What can hang from each mark:
pati: zofi
bomezuk: mavun
rudu: putuk rigub tinus
putuk: mavun rudu
rigub: ledo rudu
ledo: pati rafed rigub
zofi: gamu pati
tinus: rafed rudu
rafed: ledo tinus
mavun: bomezuk putuk

Each row was made from one small tree. Brackets hold a mark, then the marks that hang from it, in alphabetical order. Every link used is in the known rows. Write each row's tree.
In the rows, 128 means zero.
Known rows:
{rigub {ledo pati} {rudu putuk}}: [128 132 127 122  98 128 118 116 140 123 120 124 114 110 123 123 156  99
 132 131 129 101 149 118 127 118  90]
{rafed {ledo {pati {zofi gamu}}} tinus}: [163 165 117 148 163 122 131 128 143 105 109 123 113 141 125 145 175 126
  97 198 158 111 157 125 130 112 122]
{putuk {rudu rigub {tinus rafed}}}: [180 128 135 136 143 142 159 121 115 101 124 128 137  85 113 130 171 118
 129 171 135 161 143 154 149 109  78]
{ledo {pati zofi} {rafed {tinus rudu}} rigub}: [158  94 139 108 168 146 171 129 166 125  96 135 171 130 117 148 223 121
 124 151 127  67 158 128 159 111 124]
{zofi gamu pati}: [123 178 118 151 124 140 126 119 117 103 133 125 110 147 118 155 141 141
 104 123 119 136 121 115 123 116  96]
{mavun bomezuk {putuk {rudu rigub tinus}}}: [180 125 138 148 131 145 130 133 119 116 125 122 149  77 103 124 142 105
 102 165 138 174 128 157 142 110  95]
{rafed {tinus rudu}}: [156 133 145 115 160 118 114 126 125 120 125 123 146 115 119 139 146 111
  92 137 126 141 133 123 132 112 111]
{rafed ledo}: [147 151 125 134 145 116 135 126 124 111 126 129 136 130 118 141 143 109
  87 140 132 113 140 134 128 111 107]
{ledo {pati {zofi gamu}} {rafed {tinus rudu}}}: [144 128 125 141 152 147 162 130 155 111 107 127 145 117 122 141 227 133
 107 177 140 102 168 128 146 112 103]
{tinus {rudu putuk}}: [130 139 145 126 128 139 130 123 118 115 127 126 148  89 114 131 166 113
 110 134 128 156 144 127 124 111  71]
{putuk {mavun bomezuk}}: [152 120 133 147 141 138 154 121 124 113 120 127 150 110 102 122 157 113
 102 154 138 134 125 132 110 106 124]
{ledo pati {rafed tinus} rigub}: [151 102 124 117 163 133 149 130 152 124 101 146 154 157 116 150 165 115
 110 138 137  59 137 128 149 110 114]
{bomezuk {mavun {putuk {rudu rigub}}}}: [146 131 119 132 137 138 139 127 135 122 139 123 141  88 109 137 177 114
  89 137 120 117 140 149 139 104  68]
{zofi gamu}: [121 158 125 152 127 135 140 120 121 105 124 129 127 119 120 139 148 134
  96 136 132 134 132 118 118 111 102]
{pati zofi}: [131 133 141 139 126 143 164 119 134 112 120 121 133 118 121 142 176 119
 114 142 123 125 140 114 122 113 125]
{tinus {rafed {ledo pati rigub}} rudu}: [157 121 142  97 180 124 168 120 148 115 111 149 211 129 115 138 203 116
 100 176 123  54 165 151 156 105  96]
{mavun bomezuk {putuk rudu}}: [165 121 135 146 125 134 136 133 132 121 137 131 185 112 108 120 133 104
  72 145 115 112 126 142 130 110  90]
{rudu {putuk mavun} {rigub {ledo rafed}}}: [155 126 133 126 140 158 178 130 126 113 118 121  80  81 106 126 228 113
 147 100 153 154 148 153 143 115  71]
{rudu rigub tinus}: [141 136 139 137 134 141 137 120 110 109 114 121 107  90 113 146 149 115
 128 149 146 185 129 135 132 111 113]
{rigub ledo {rudu putuk}}: [142 153 129 122  96 127 113 120 129 120 128 116  90  94 123 119 149 103
 131  96 125 128 143 115 128 122 101]
{mavun bomezuk {putuk {rudu tinus}}}: [176 138 143 154 112 137 124 131 114 121 130 122 174  91 108 118 135  99
  85 163 127 145 128 140 131 110 101]
{tinus rafed {rudu putuk}}: [142 144 150 118 138 141 152 123 121 107 133 133 160  85 116 122 191 116
 111 150 129 147 162 137 133 111  62]
{tinus rafed {rudu {putuk mavun}}}: [154 135 148 112 155 145 170 121 117 106 130 132 155  79 106 111 231 117
 123 160 138 159 163 144 129 109  65]
{bomezuk {mavun {putuk {rudu rigub tinus}}}}: [158 147 126 141 122 141 128 126 117 123 131 113 131  67 109 136 179 107
 102 157 133 150 142 147 139 105  79]
{mavun bomezuk}: [139 129 134 153 123 133 137 123 128 114 123 129 156 115 113 134 117 112
  89 145 129 122 124 125 114 108 121]
{rigub {ledo pati} {rudu {putuk {mavun bomezuk}}}}: [154 119 125 134 110 135 130 117 140 122 115 122 122  94 107 104 174  98
 135 156 144 111 145 130 117 113 107]
{rafed tinus}: [154 140 135 128 150 118 113 127 123 117 124 125 119 135 121 142 122 110
  94 134 135 137 124 116 124 114 118]
{pati {zofi gamu}}: [127 159 131 155 124 147 162 120 131 103 119 120 119 111 123 140 184 139
 112 147 132 136 143 111 120 113 120]
{rigub ledo}: [136 143 153 128 116 128 145 118 122 122 127 118 132 119 125 139 147 106
 104 100 117 107 126 118 125 115 114]

Write each row's tree:
[163 141 129 106 126 131 139 115 129 114 112 134 134  98 118 121 172 116
 141 139 126 115 151 123 148 116 141]	{ledo {rigub {rudu {tinus rafed}}}}
[183  93 121 148 162 145 161 123 131 107 120 129 142  95  95 122 162 121
 119 161 137 147 120 158 129 103  92]	{putuk {mavun bomezuk} {rudu rigub}}
[165 136 135 105 183 126 162 126 134 102 128 135 152  91 114 135 199 120
 102 159 134 136 165 167 156 109  85]	{tinus {rafed ledo} {rudu rigub}}
[160 123 108  99 160 115 148 119 159 113 111 152 163 140 118 128 180 113
 116 166 126  43 166 141 154 111 119]	{tinus {rafed {ledo pati {rigub rudu}}}}
[180 150 122 140 114 142 132 121 114 104 120 123 110  58 103  91 186 106
 143 185 160 179 162 137 122 114 113]	{rigub {rudu {putuk {mavun bomezuk}} {tinus rafed}}}
[150 140 140 118 102 126 139 110 132 118 118 124 137 102 128 120 181  96
 131 164 127  96 160 126 141 117 122]	{rigub {ledo pati} {rudu {tinus rafed}}}
[174 168 113 119 123 123  98 126 119 115 106 125  95  89 112 124 151 107
 143 135 150 142 154 127 141 117 121]	{rafed {ledo {rigub {rudu putuk tinus}}}}
[143 125 127 135  86 146 164 118 150 123 103 113 114  98 128 128 223 101
 147 144 128  84 169 120 149 121 137]	{rigub {ledo {pati zofi} rafed} {rudu tinus}}
[144 118 146 106 168 141 169 120 134 105 128 135 157  87 114 136 197 125
 113 148 124 147 152 154 149 109  85]	{tinus rafed {rudu rigub}}
[189 166 131 127 166 141 156 127 102  95 117 124  86  66 103 119 219 112
 143 189 180 207 168 167 140 110  77]	{rudu {putuk mavun} rigub {tinus {rafed ledo}}}
[167 147 149 117 132 134 127 136 127 125 124 115 114  90 122 128 185 102
 112  96 137 130 153 132 147 119  79]	{rigub {ledo {rafed {tinus {rudu putuk}}}}}
[134  94 147 118 142 160 200 123 162 120 107 121 148  93 120 146 252 116
 135 136 122  91 164 149 160 113  97]	{tinus {rudu {rigub {ledo {pati zofi} rafed}}}}
[177 125 135 145 131 137 150 118 103 112 120 119 142  99 105 122 178 109
 124 166 133 154 128 135 125 107  94]	{putuk mavun {rudu tinus}}
[155 156 143 133 133 151 145 124 105  99 120 126  98  67 113 130 177 116
 142 167 163 205 155 145 136 113  75]	{rudu putuk rigub {tinus rafed}}
[158 121 128 146 151 153 148 126 121 105 117 127 105  78  95 121 168 119
 132 157 164 191 132 149 116 107  89]	{rudu {putuk {mavun bomezuk}} rigub}
[153 161 156 135 112 147 126 123 102 114 116 107  76  67 117 137 158 105
 147 122 156 198 136 133 132 117  91]	{rudu putuk {rigub ledo} tinus}
[142 136 115 155 143 146 162 130 153 107 106 129 118 137 124 144 204 133
 110 174 150  98 159 121 138 113 110]	{ledo {pati {zofi gamu}} {rafed tinus}}
[169 138 135 154 137 157 137 125 103 106 109 117  94  57  95 120 168 113
 145 177 177 225 135 147 117 108 100]	{rudu {putuk {mavun bomezuk}} rigub tinus}
[171  89 143 129 153 153 196 114 148 115 111 116 134 109 109 132 233 116
 149 164 129 107 139 148 141 109  92]	{putuk mavun {rudu {rigub {ledo {pati zofi}}}}}
[165 165 135 139 111 135 143 124 115 120 141 119 168  76 116 120 196 102
  86 173 124 112 161 141 138 105  76]	{bomezuk {mavun {putuk {rudu {tinus rafed}}}}}
[141 134 116 112 122 134 117 121 138 118 114 135 112 107 112 125 147 119
 141 106 128 119 139 115 133 117 110]	{ledo {rigub {rudu putuk}}}
[155 164 124 128 103 134 120 120 114 105 125 126 102  74 119 110 170 107
 139 160 145 168 165 125 132 119  96]	{rigub {rudu putuk {tinus rafed}}}
[169 152 130 131 131 142 148 126 120 115 137 121 143  62 111 126 204 109
 103 173 135 141 160 157 149 105  70]	{bomezuk {mavun {putuk {rudu rigub {tinus rafed}}}}}
[153 130 143 116 163 132 183 120 152 107 118 132 191 114 122 134 235 114
 102 206 127  81 183 147 146 108  99]	{tinus {rafed {ledo {pati zofi}}} rudu}
[168 147 141 128 151 155 164 121 101  98 117 125  93  63 103 119 217 116
 155 178 171 217 156 153 133 111  78]	{rudu {putuk mavun} rigub {tinus rafed}}
[179 165 134 118 166 112  95 136 118 114 125 121 119 101 116 132 150 105
  95 150 150 159 153 137 135 113  83]	{rafed ledo {tinus {rudu putuk}}}
[167 117 140 129 136 135 151 121 130 116 127 119 125 105 117 139 151 114
 120 108 116 121 121 145 144 112  83]	{putuk {rudu {rigub ledo}}}
[151 155 137 124  91 123 114 114 118 123 120 108 101  90 126 124 148  98
 130 112 123 134 137 113 133 121 140]	{rigub ledo {rudu tinus}}
[155 108 132 121 156 135 150 131 148 122 110 129 107 129 121 150 175 107
 117 128 145  98 141 144 154 115  99]	{rudu {rigub {ledo pati {rafed tinus}}}}
[143 158 120 137  93 133  99 120 111 112 119 118  89  79 117 119 144 105
 139 145 144 178 148 115 123 119 105]	{rigub {rudu putuk tinus}}
[153 133 132 152 131 146 142 125 116 110 121 126 130  92 100 115 159 111
 116 157 153 163 133 132 105 108  95]	{rudu {putuk {mavun bomezuk}}}
[183 145 137 127 144 123 149 130 124 113 130 137 190 118 116 121 193  93
  83 211 135  99 167 162 153 109  69]	{mavun {putuk {rudu {tinus {rafed {ledo pati}}}}}}
[131 107 142 119 134 156 166 127 144 120 113 128 136  84 114 138 219 109
 133 128 138 118 161 155 154 112  51]	{tinus {rudu putuk {rigub {ledo pati rafed}}}}
[162 152 106 111 137 120 110 127 138 115 114 135 106 110 112 126 150 114
 130 116 137 109 151 129 141 117 110]	{rafed {ledo {rigub {rudu putuk}}}}
[178 133 148 138 122 138 140 120 112 116 120 109 114  83 117 137 152 107
 133 127 129 153 124 143 145 113  93]	{putuk {rudu {rigub ledo} tinus}}
[164 135 117 119 133 129 137 117 149 118  92 125 130 116 118 136 192 110
 145 181 138  88 163 124 147 114 157]	{rafed {ledo {pati zofi} {rigub {rudu tinus}}}}
[169 150 115 119 112 125 108 135 138 123 124 118  66 101 125 118 164 100
 128  86 140 119 154 122 146 126 102]	{rigub {ledo {rafed tinus}} {rudu putuk}}
[178 137 122 132 118 144 118 121 119 117 102 123 109  70  97 104 166 111
 157 150 156 163 139 125 124 113 138]	{ledo {rigub {rudu {putuk {mavun bomezuk}} tinus}}}
[141 110 119 134 148 129 142 131 144 119 113 140 142 150 120 146 161 107
  96 157 140  85 144 129 138 111  98]	{ledo pati {rafed tinus}}
